Each row was made from one small tree. The marks that hang from a mark follow it in brackets, in the order of their numbers. Every link used is in the known rows. Write each row's tree.
Known rows
j_731(j_259): [3,18,29,-22,9,25,1,12,-1,-10,8,12,1,19,21,-13,6,-4,-4,-3,-8,-36,2,8,-4,-3,-7,19,-20,-3,2,-11,-8,16,-9,18,4,-6,35,-2,20,-12,-22,-19,-14,10,4,6,-16,-8,-17]
j_259(j_731 j_826): [-21,-27,-26,8,-7,-8,-11,-8,-3,-2,7,14,22,33,26,-26,14,19,9,-12,6,18,5,12,14,-24,6,-4,-14,18,-7,-12,24,16,-31,-4,8,2,7,-9,-12,13,6,8,7,17,58,18,-22,34,-3]
j_826(j_259): [-11,-5,-22,10,-20,0,24,0,2,-5,2,-11,3,4,-6,15,14,11,-29,-15,14,-8,22,-9,-10,12,0,8,24,0,0,-2,3,-11,11,-29,-10,-5,-16,15,-27,-20,-21,-8,13,1,-14,3,6,11,4]
j_826(j_259(j_453 j_731)): [-33,-1,-21,12,14,6,6,5,-1,-18,2,21,1,9,1,2,20,12,-19,16,4,-9,10,-8,-16,-3,18,11,31,-15,-16,14,15,2,-4,-12,-14,-16,-32,6,-26,-6,-14,5,6,19,29,7,8,46,-1]
j_194(j_812): [5,-4,6,-3,15,-14,3,-1,19,-27,4,-6,-40,8,-9,-2,4,-4,5,-5,-8,4,-9,19,-10,11,-1,1,10,-12,-5,14,3,-24,-16,9,5,7,-7,19,-17,-21,-24,6,17,-6,3,12,-5,-9,-3]
j_453(j_61 j_259 j_644(j_753)): [-4,3,-3,10,-41,-9,-4,2,38,13,6,-21,4,14,35,-35,-6,-41,11,8,-26,-24,6,-14,-2,-21,-13,-36,36,20,24,-31,11,-16,-18,3,-4,-8,-28,-18,-2,22,-5,55,1,-8,-30,-56,-19,7,-13]
j_644(j_453(j_61 j_259(j_826))): [23,-26,-35,23,9,-6,4,2,9,-8,-11,29,21,27,29,-10,-1,-7,-11,29,23,22,27,10,9,-23,-41,-18,49,27,21,-2,24,-7,-7,10,19,4,6,-25,-1,15,4,-6,-16,-4,15,-28,16,9,-35]
j_812(j_194(j_748(j_453(j_259)))): [-32,25,7,-16,23,25,-12,40,-9,-31,-67,-17,-36,11,-5,-7,10,-30,-1,-4,8,16,-5,25,-8,14,3,51,-13,-44,1,28,-6,16,6,-14,-31,17,-20,-40,-26,7,-6,-2,5,-6,-21,-14,-15,-16,-32]
j_826(j_259(j_731)): [-15,6,-11,20,-10,-10,12,-3,19,-14,17,4,25,23,0,-4,14,18,-16,-11,1,-13,28,-28,-2,15,14,16,19,-1,-14,-6,17,2,3,-22,-10,-17,-20,26,-38,-4,-15,12,31,-8,20,26,-2,36,3]
j_259(j_453 j_731): [-14,5,0,2,46,1,-10,6,0,-13,3,41,-7,4,8,-13,8,4,6,33,-9,1,-19,-4,3,-20,26,2,8,-15,-17,12,5,23,-21,13,-5,-15,-27,-7,-1,3,14,20,-4,17,47,4,-3,44,-4]
j_644(j_453(j_61)): [37,-5,12,24,33,-15,13,-29,19,-9,-5,32,21,-6,7,3,-36,-29,-9,34,7,14,12,-17,8,15,-33,-16,55,33,23,-12,13,-13,12,24,27,-9,-1,-13,12,15,4,6,13,-5,10,11,17,1,-17]
j_826(j_259(j_453(j_61 j_644) j_731)): [-22,14,-1,28,-1,-5,24,-3,16,-15,15,16,-13,25,36,-10,-4,-26,0,14,3,-8,-9,-25,-11,-1,12,-18,72,17,2,-14,42,-25,-20,-1,3,-24,-70,-12,-13,8,-10,23,13,38,21,-1,5,43,-2]
j_644(j_453(j_61) j_753): [18,-29,-1,19,23,-23,8,-42,15,5,-7,15,13,-25,4,-12,-47,-34,-22,31,-15,-7,21,-16,8,-4,-31,-21,49,37,31,-30,-2,-12,12,5,14,-4,3,4,4,17,2,24,28,-6,-11,-9,-11,12,-8]
j_644(j_453(j_61 j_259) j_753): [16,-18,-19,15,14,-16,4,-14,26,6,-10,15,30,-6,14,-18,-16,-24,-23,43,-16,-13,38,-11,4,-19,-37,-23,50,15,28,-14,-9,4,12,0,1,-7,4,-3,-4,12,-1,36,9,-30,-12,-32,1,9,-20]
j_826(j_259(j_453(j_644))): [-30,-7,-26,-1,-16,4,14,1,-18,-27,8,-10,-32,-5,26,13,9,-13,-12,-7,8,-21,-5,3,-16,-1,8,-10,45,8,1,9,12,-37,-14,-15,-1,-6,-34,-16,-4,0,-15,4,-13,46,-14,-36,3,18,12]
j_453(j_61 j_259(j_731) j_644(j_753)): [2,22,4,19,-28,-18,-10,-5,60,7,19,0,23,34,33,-51,-2,-38,19,11,-38,-21,9,-26,4,-19,-1,-26,33,21,17,-37,20,-5,-31,7,-4,-16,-31,-11,-15,26,6,77,17,-12,14,-45,-30,26,-20]
j_812(j_194(j_748(j_453))): [-30,24,10,-19,36,24,-5,21,-19,-37,-64,-22,-42,2,-4,-6,-16,-35,-1,-14,11,22,-10,27,-2,22,2,49,-12,-22,1,16,2,5,8,-17,-18,20,-18,-33,-18,12,-6,-7,15,12,-21,8,-19,-20,-20]
j_453(j_61): [6,11,18,23,1,5,12,-3,19,9,-7,11,3,24,6,0,-19,-21,4,14,19,10,-10,-11,-12,11,-9,-11,44,22,16,-23,34,-9,2,6,13,-2,-35,-8,8,0,-11,0,18,-1,-9,15,24,3,-16]
j_194(j_748): [-24,22,-4,-10,-4,20,13,-8,-1,0,-5,-19,-20,-23,-6,-12,-12,-17,6,-22,-2,-6,-6,-11,30,28,2,6,6,-15,-12,2,2,14,-7,-12,-23,3,-17,-8,10,-4,-18,5,19,-22,-16,-2,-29,-24,7]
j_120(j_259): [-23,10,-7,-17,-16,6,14,9,2,-20,9,10,3,16,-18,-15,-12,12,-9,-27,7,-34,-1,27,15,-6,-7,18,-10,-5,5,6,10,-13,-1,-1,-6,-1,-9,22,3,1,20,-32,22,19,-5,19,-1,0,9]
j_644(j_453): [29,-11,-12,6,31,-18,9,-22,-2,-14,5,28,17,-22,1,3,-22,-13,-20,19,-11,5,15,-14,15,8,-18,-8,16,12,6,7,-15,1,4,15,13,-6,24,-4,4,17,4,8,-2,-1,16,-3,-5,-1,-2]
j_812(j_194): [-1,0,10,-9,24,-12,15,16,-2,-10,-33,-20,-26,1,-13,18,22,-12,-1,3,5,16,-3,15,-18,-5,9,18,-1,-9,18,7,-2,-5,16,-3,-21,6,-9,-34,-21,12,12,-19,-9,30,-4,2,18,-12,-7]

Write each row's tree
[-32,-22,-15,21,15,4,-9,0,2,-11,-13,40,-6,39,39,-17,2,1,14,32,29,20,-23,21,-5,-41,8,-17,49,29,4,-5,56,7,-27,16,10,-10,-48,-35,7,8,14,-3,-4,35,54,18,9,46,-15] | j_259(j_453(j_61) j_731 j_826)
[-14,13,3,3,28,-9,-11,-2,3,-16,23,30,-8,-2,27,-23,-1,-21,20,21,-28,-4,-28,-10,10,-17,25,-20,16,2,-5,6,8,0,-42,23,5,-10,-22,-32,9,28,15,42,-10,40,47,-23,-30,37,4] | j_259(j_453(j_644) j_731)
[-2,-2,7,15,-33,-16,4,-28,22,11,5,-15,-9,-3,34,-26,-33,-54,8,-1,-22,-18,-10,-16,2,-9,-15,-35,40,43,33,-51,22,-36,-14,4,15,-1,-28,-17,20,21,4,46,25,19,-28,-25,-36,0,8] | j_453(j_61 j_644(j_753))
[-29,9,-6,34,15,8,14,8,20,-12,-1,23,-1,28,14,3,6,-2,-13,25,15,-6,8,-19,-20,5,12,-1,64,3,-3,-1,50,-10,0,-7,-8,-22,-71,-1,-19,-12,-12,6,21,13,22,28,29,57,-13] | j_826(j_259(j_453(j_61) j_731))
[-30,26,14,-18,25,8,-5,19,-15,-38,-57,-24,-48,-5,7,-17,-24,-54,15,-25,0,16,-19,20,9,20,2,32,-5,-11,9,5,-1,-6,-7,-7,-14,15,-18,-52,-9,33,-1,14,5,32,-21,-15,-29,-31,-10] | j_812(j_194(j_748(j_453(j_644))))
[-38,-14,-26,8,-12,-10,1,-13,4,-17,18,4,-4,-7,31,-13,4,-13,-19,3,-22,-31,8,-15,-3,-12,19,-8,31,8,2,-5,6,-18,-21,-12,-11,-13,-39,-1,-21,16,-5,43,11,31,10,-29,-30,43,16] | j_826(j_259(j_453(j_644(j_753)) j_731))
[-3,8,-20,22,-29,-7,-5,13,37,-2,14,7,20,64,57,-43,16,-19,29,-2,3,9,4,-2,5,-31,-8,-37,35,32,16,-25,45,-8,-43,7,17,-9,-30,-37,-5,25,2,43,-4,6,40,-33,-13,24,-21] | j_453(j_61 j_259(j_731 j_826) j_644)
[-11,-6,-37,3,-34,-9,-12,14,15,-10,29,4,20,46,51,-44,35,-3,23,-22,-16,-3,7,9,12,-35,-2,-23,-11,10,-4,-6,11,6,-53,-2,3,3,6,-25,-16,26,8,41,-24,6,50,-52,-34,22,-11] | j_453(j_259(j_731 j_826) j_644)
[-20,5,-11,26,3,16,-43,33,18,-20,-32,33,25,81,37,-41,-9,-9,-5,17,33,28,3,21,-4,-26,-11,15,8,15,-4,-10,44,10,-27,7,32,-4,-19,-11,-21,8,2,26,0,-14,31,13,-4,39,-52] | j_748(j_453(j_61 j_259(j_731 j_826)))
[-48,-15,-39,-14,6,12,-5,17,-15,-33,4,35,-3,33,12,-36,0,26,0,-8,17,-19,-11,46,15,-45,9,13,-3,1,-5,20,36,3,-36,9,0,-5,-30,-3,8,7,37,-32,9,56,45,21,-1,36,5] | j_120(j_259(j_453 j_731 j_826))
[36,11,5,34,36,-12,-1,2,46,-10,9,52,48,31,6,-19,2,-13,-7,46,-11,8,34,-31,9,2,-20,-12,49,5,9,-2,13,21,-8,22,15,-21,-3,-9,-14,18,7,38,11,-33,44,-2,14,28,-39] | j_644(j_453(j_61 j_259(j_731)))
[-40,-34,-32,8,18,0,-23,4,-26,-20,-9,30,-10,22,34,-17,18,17,7,19,10,11,-17,36,5,-42,13,-7,8,7,-8,14,23,15,-34,11,3,1,-21,-17,-1,15,18,-2,-11,39,62,0,-9,39,3] | j_259(j_453 j_731 j_826)
[-10,-12,-37,4,-18,4,-17,23,13,-8,-3,12,37,50,29,-32,40,26,5,5,3,9,28,17,8,-38,5,-3,-6,-6,-10,11,11,28,-32,-7,-12,4,3,-13,-23,2,9,14,-11,-14,53,-14,-10,33,-20] | j_453(j_259(j_731 j_826))
[-7,5,-16,32,-14,7,-8,18,38,-2,-7,15,31,69,37,-28,21,6,11,16,16,24,23,-2,0,-33,-9,-15,30,13,0,-10,51,20,-21,6,2,-7,-27,-19,-17,1,-4,16,3,-13,40,-2,6,33,-42] | j_453(j_61 j_259(j_731 j_826))
[2,-58,-63,-9,-10,-15,-6,-13,-14,-8,-12,9,23,-11,27,-25,8,0,-23,21,-18,-13,44,26,19,-37,-32,-12,12,15,15,2,-27,3,-8,-8,-4,12,42,-7,-11,14,4,15,-14,-13,3,-51,-23,14,-6] | j_644(j_453(j_259(j_826)) j_753)
[-26,-7,-15,23,4,16,16,9,2,-12,-20,5,-20,17,15,20,4,-3,-22,18,33,-8,8,-8,-22,4,0,-6,73,18,7,5,39,-29,13,-11,-5,-13,-58,-7,-7,-15,-19,-21,2,19,-16,-1,35,24,-8] | j_826(j_259(j_453(j_61)))
[-22,-2,-27,4,-1,14,-46,38,-1,-34,-22,32,29,64,24,-44,13,12,-6,6,18,23,4,30,-2,-35,-3,23,-31,-6,-15,9,13,21,-29,-3,20,6,9,-7,-24,7,7,30,-5,-5,37,-9,-18,34,-43] | j_748(j_453(j_259(j_731 j_826)))
[-23,33,28,2,30,18,4,17,1,-28,-73,-18,-43,5,-5,-3,-25,-53,4,-4,27,29,-15,17,-12,27,-7,35,18,-8,18,0,23,-1,16,-15,-12,13,-49,-36,-17,9,-10,-6,22,7,-25,20,-3,-16,-26] | j_812(j_194(j_748(j_453(j_61))))
[-16,44,17,5,12,2,-11,-8,26,-46,-14,-12,-66,12,10,-40,-58,-79,21,-38,1,12,-40,6,5,48,-13,9,30,-10,-6,-5,26,-36,-43,7,23,11,-46,-4,5,-3,-42,49,41,-1,-19,10,-55,-28,-18] | j_194(j_748(j_453(j_61 j_644)) j_812)
[-42,-15,-35,-3,-19,10,7,10,-13,-32,5,15,-33,26,42,-21,-24,-19,3,-15,27,-24,-30,52,15,-39,-15,-22,36,41,24,-9,56,-48,-32,11,18,13,-48,-27,33,24,26,-37,3,81,1,-10,-4,4,11] | j_120(j_259(j_453(j_61 j_644) j_826))
[-25,22,8,4,26,9,6,22,27,-27,4,48,5,35,4,-27,-24,2,1,16,5,-20,-11,7,4,-17,8,9,30,-8,5,7,46,-6,-12,17,4,-19,-59,5,9,6,39,-13,33,34,23,34,13,36,-7] | j_120(j_259(j_453(j_61) j_731))
[-23,42,7,1,15,23,-13,23,35,-45,-38,-4,-51,32,-1,-37,-21,-48,2,-12,14,18,-19,18,-6,35,-15,30,27,-37,-17,25,18,-12,-22,1,1,8,-42,8,-18,-25,-47,36,28,-37,-18,6,-27,-15,-41] | j_194(j_748(j_453(j_61 j_259)) j_812)
[6,-51,-50,15,-11,-10,-5,-15,8,1,-18,12,23,7,31,-24,-10,-16,-22,25,1,1,38,15,13,-34,-45,-28,47,36,33,-18,7,-4,-3,-1,3,6,8,-12,-7,18,0,13,-2,-14,-2,-42,-6,15,-19] | j_644(j_453(j_61 j_259(j_826)) j_753)
[2,23,12,17,8,22,-33,38,20,-18,-41,17,6,53,13,-20,-16,-19,-6,27,20,21,-3,10,-20,-9,-15,17,15,-8,8,-1,27,-4,-4,6,23,-2,-26,-11,-10,-1,1,18,2,-21,-14,-2,12,14,-50] | j_748(j_453(j_61 j_259))
[-44,1,-16,-18,7,27,-16,44,-23,-38,-80,-26,-41,17,16,-12,13,-20,-2,-15,23,27,1,49,-6,-9,-4,44,-13,-29,4,26,3,9,-5,-19,-27,25,-14,-46,-29,5,-3,-18,-14,14,-13,-21,-13,-20,-33] | j_812(j_194(j_748(j_453(j_259(j_826)))))
[-8,-1,-18,-14,-42,-11,-4,7,14,5,12,-21,3,-3,26,-35,10,-17,8,-5,-43,-32,13,-2,8,-32,-3,-20,-2,-7,11,-8,-17,-11,-29,-5,-12,1,8,-14,-3,16,5,56,-15,-9,-19,-73,-41,-6,5] | j_453(j_259 j_644(j_753))
[-24,-16,6,-8,16,35,-11,12,-22,-13,-15,25,-32,28,57,-10,4,-5,-6,18,30,-20,-19,33,-10,-38,-11,-3,23,29,18,-13,33,4,-17,26,18,0,3,-36,32,-12,-25,-50,-26,47,13,5,0,9,-20] | j_731(j_259(j_453(j_61) j_826))
